Known rows, with every way that one mark hangs from another
U[C[F] M]: -.13, -.30, -.03, .14, -.06, .06, -.23, .22, .06, -.29, .23, .06, -.04, .06, .11, -.25, -.08, .09, -.08, -.17, -.02, -.20
F[C[U V]]: .05, .10, .14, .30, .12, .24, .02, -.25, .32, -.17, .27, .24, .12, .19, -.23, -.03, -.03, -.10, .08, .09, .09, -.04
F[C[V[M[U]]]]: .31, .23, .42, .21, .06, .17, .12, -.10, .22, -.25, .03, -.04, .28, .25, -.17, .13, -.09, -.14, .04, .10, .07, -.08
V[C[F U] D M]: .27, .21, .28, -.14, -.29, -.08, .08, .07, .32, -.22, .69, -.04, .07, -.10, -.19, .32, -.36, -.10, .05, -.17, .45, -.14
U[C[V] D M]: -.26, -.23, -.02, .32, .25, .12, -.16, .20, -.02, -.23, .18, .30, .08, .07, -.15, -.34, .14, .29, -.12, -.23, .08, -.09
F[C[U V[D]]]: .09, .23, .18, .17, .11, .12, .06, -.23, .30, -.15, .44, .28, .20, .07, -.21, -.03, -.10, -.17, .10, .15, .23, .00
U[C D M[V]]: -.34, -.51, .16, .26, .04, .14, -.14, .43, -.15, -.22, -.01, .44, .17, -.07, -.10, -.37, .09, .12, -.11, -.17, -.09, -.13
F[C[U V[D M]]]: .21, .28, .31, .11, -.02, .05, .13, -.28, .48, -.23, .32, .08, .28, -.03, -.32, .15, -.20, -.26, .13, .08, .37, -.03
M[U[C[F]] V[D]]: .02, -.12, .32, .16, -.26, .00, -.18, .55, -.27, -.28, .38, .41, .10, .12, .10, -.26, -.10, -.25, -.05, .05, -.15, -.31
M[U[C D] V]: -.17, -.33, .30, .32, -.05, .10, -.05, .60, -.41, -.20, .03, .56, .17, .14, -.11, -.23, .11, -.03, -.09, -.08, -.27, -.17
M[U[C[F] D] V]: -.13, -.26, .28, .31, -.19, .18, -.22, .70, -.37, -.29, .26, .54, .01, .23, -.02, -.19, .02, -.01, -.01, -.13, -.23, -.25
M[V[D]]: -.02, -.01, .18, -.03, -.08, -.02, -.05, .15, -.06, .00, .13, .23, .14, -.13, .00, -.14, -.06, -.18, .03, .14, .03, -.08
C[F V[D M]]: .16, .39, .11, -.05, -.13, -.03, -.15, -.05, .27, -.17, .45, -.11, .02, .01, -.08, .13, -.21, -.07, .11, -.03, .40, -.14
F[C]: .12, .00, .20, .07, .00, .13, .04, -.14, .15, -.03, -.12, .05, .17, .03, -.07, .08, -.09, -.13, .11, .07, -.01, .07
C[U V[D M]]: .07, .30, .11, .04, -.01, -.07, .10, -.13, .32, -.19, .46, .02, .11, -.05, -.26, .08, -.13, -.14, .02, .01, .39, -.12
C[V]: .00, .15, -.04, .14, .11, .08, -.11, -.11, .08, -.05, .18, .07, .00, .16, -.06, -.09, .04, .07, -.03, .02, .09, -.07
C[F U[D M] V]: -.26, -.02, -.09, .29, .22, .35, -.12, .20, .23, -.35, .73, .26, -.18, .13, -.06, -.16, .06, .38, .02, -.18, .20, -.10
V[C[U]]: .10, -.04, .14, .06, -.05, .02, .12, -.01, .13, -.08, .39, .13, .05, .03, -.19, .08, -.10, .05, -.09, -.13, .14, -.07
C[U]: -.07, -.03, -.04, .09, .00, .04, .07, -.01, .11, -.10, .24, .12, -.04, .02, -.09, -.01, .01, -.05, -.01, .01, .03, -.06
V[C[F U] M]: .22, .07, .24, -.01, -.26, .04, .02, .04, .34, -.25, .53, -.07, .00, .04, -.19, .34, -.31, -.01, .02, -.22, .33, -.19
V[C D M]: .32, .18, .35, -.21, -.16, -.21, .16, -.01, .18, -.02, .18, -.14, .26, -.19, -.20, .27, -.28, -.08, -.01, -.13, .40, -.01

Rows
.24, .41, .23, .02, -.08, .01, -.02, .17, .12, -.27, .53, -.08, .02, .15, .00, .07, -.17, -.07, .03, .03, .25, -.18
C[F V[D M[U]]]
-.08, -.25, .28, .13, -.01, .32, -.17, .43, .01, -.21, .48, .29, .03, .00, -.03, -.10, -.10, .32, -.03, -.25, .10, -.11
U[D M[V[C[F]]]]
.33, .25, .33, -.22, -.29, -.12, .01, .08, .22, -.12, .43, -.17, .10, -.11, -.11, .32, -.37, -.06, .06, -.17, .43, -.08
V[C[F] D M]
.01, -.29, .28, .09, .06, .16, -.02, .18, .07, -.14, .22, .14, .19, -.04, -.01, -.20, -.07, .15, -.17, -.06, .04, -.13
U[M[V[C]]]
-.01, .28, -.05, .10, -.02, .09, -.11, .01, .21, -.21, .80, .20, -.12, .10, -.05, -.07, -.11, -.04, .09, .02, .27, -.15
C[F U V[D]]
.24, .01, .47, .03, -.06, .01, .11, .37, -.19, -.08, .38, .28, .24, .04, -.01, -.11, -.09, -.09, -.12, .06, .01, -.12
M[U V[C D]]
-.19, -.21, .12, .08, .08, .09, .08, .20, .14, -.22, .44, .28, .12, -.18, .01, -.32, -.02, -.07, -.08, .10, .07, -.12
C[U[M[V[D]]]]
-.04, .02, -.02, .26, -.09, .05, -.37, .07, .03, -.22, .34, .19, -.04, .26, -.05, -.18, -.06, .00, -.01, -.11, .06, -.26
U[C[F V]]
-.06, .05, .13, .22, -.17, .06, -.28, .21, .09, -.27, .23, .17, .01, .14, -.27, .07, -.11, .06, .08, -.31, .24, -.19
U[C[F V[M]] D]
.11, .20, .15, .07, -.23, -.13, -.24, .06, .18, -.28, .36, .03, .11, .04, -.16, .00, -.24, -.17, .03, -.12, .33, -.25
U[C[F V[D M]]]
-.27, -.22, -.05, .14, .21, .17, .15, .22, .11, -.21, .32, .21, -.05, -.10, -.08, -.11, .09, .28, -.04, -.15, .09, .04
C[U[D M]]
.14, .34, .13, -.05, -.02, -.11, .01, -.12, .22, -.09, .21, -.10, .15, -.07, -.16, .09, -.12, -.09, .03, .01, .37, -.05
C[V[D M]]
-.22, -.49, .14, .25, .00, .07, -.15, .25, -.06, -.22, -.03, .29, .17, -.03, .01, -.43, .02, -.04, -.17, -.03, -.13, -.24
U[C M[V]]
-.09, .01, .14, .23, -.03, -.02, -.13, .11, .04, -.18, .00, .18, .16, .06, -.35, .02, -.01, .05, .00, -.26, .22, -.11
U[C[V[M]] D]
.08, -.02, .12, -.03, .00, .06, .07, .17, .26, -.27, .86, .07, .00, -.08, .02, -.06, -.23, .16, -.06, -.15, .32, -.11
V[C[F U[M]] D]
-.16, -.04, -.11, .26, .28, .19, .01, -.06, .28, -.28, .47, .11, -.03, .10, -.06, -.29, .09, .18, -.12, -.01, .13, -.14
C[U[M] V]
-.07, -.20, .29, .19, -.05, .19, .02, .30, -.02, -.11, .42, .51, .10, -.01, -.30, .01, -.02, .12, -.03, -.19, .09, -.07
M[V[C[U[D]]]]
.43, .26, .43, -.16, -.23, -.09, .12, .29, .05, -.21, .53, -.12, .12, .03, -.01, .28, -.32, -.05, -.02, -.11, .28, -.15
V[C[F] D M[U]]
.09, -.08, .42, .17, -.12, .28, -.08, .60, -.25, -.18, .50, .39, .03, .21, -.03, .02, -.07, .17, -.01, -.18, -.05, -.14
M[U[D] V[C[F]]]
-.12, -.15, -.06, .29, .05, .14, -.31, .12, .13, -.33, .41, .13, -.03, .20, .05, -.35, -.04, .15, -.11, -.14, .08, -.26
U[C[F V] M]
-.06, .17, -.09, .23, .00, .20, -.19, -.01, .23, -.24, .64, .18, -.17, .24, -.07, -.05, -.03, .06, .04, -.02, .14, -.20
C[F U V]
-.18, -.43, .10, .24, -.13, .15, -.32, .35, .00, -.32, .21, .26, .06, .06, .09, -.37, -.08, -.02, -.10, -.08, -.10, -.30
U[C[F] M[V]]
.26, .14, .30, -.13, -.16, -.16, .25, -.02, .28, -.13, .46, -.02, .22, -.18, -.28, .28, -.28, -.13, -.03, -.14, .42, -.06
V[C[U] D M]
.19, .19, .43, .24, .11, .23, .13, .09, .11, -.23, .06, .12, .25, .21, -.26, .17, -.02, .03, .11, -.03, .11, .01
F[C[V[M[U[D]]]]]
-.28, -.38, .03, .18, .12, .05, -.04, .30, -.11, -.19, .00, .25, .08, -.08, -.08, -.24, .09, .22, -.10, -.24, .00, -.02
U[C D M]
.05, .06, .26, .03, -.01, .04, .21, .34, -.10, -.13, -.01, .00, .09, .03, -.14, .20, .01, .07, .02, -.12, .05, .02
V[M[U[D]]]
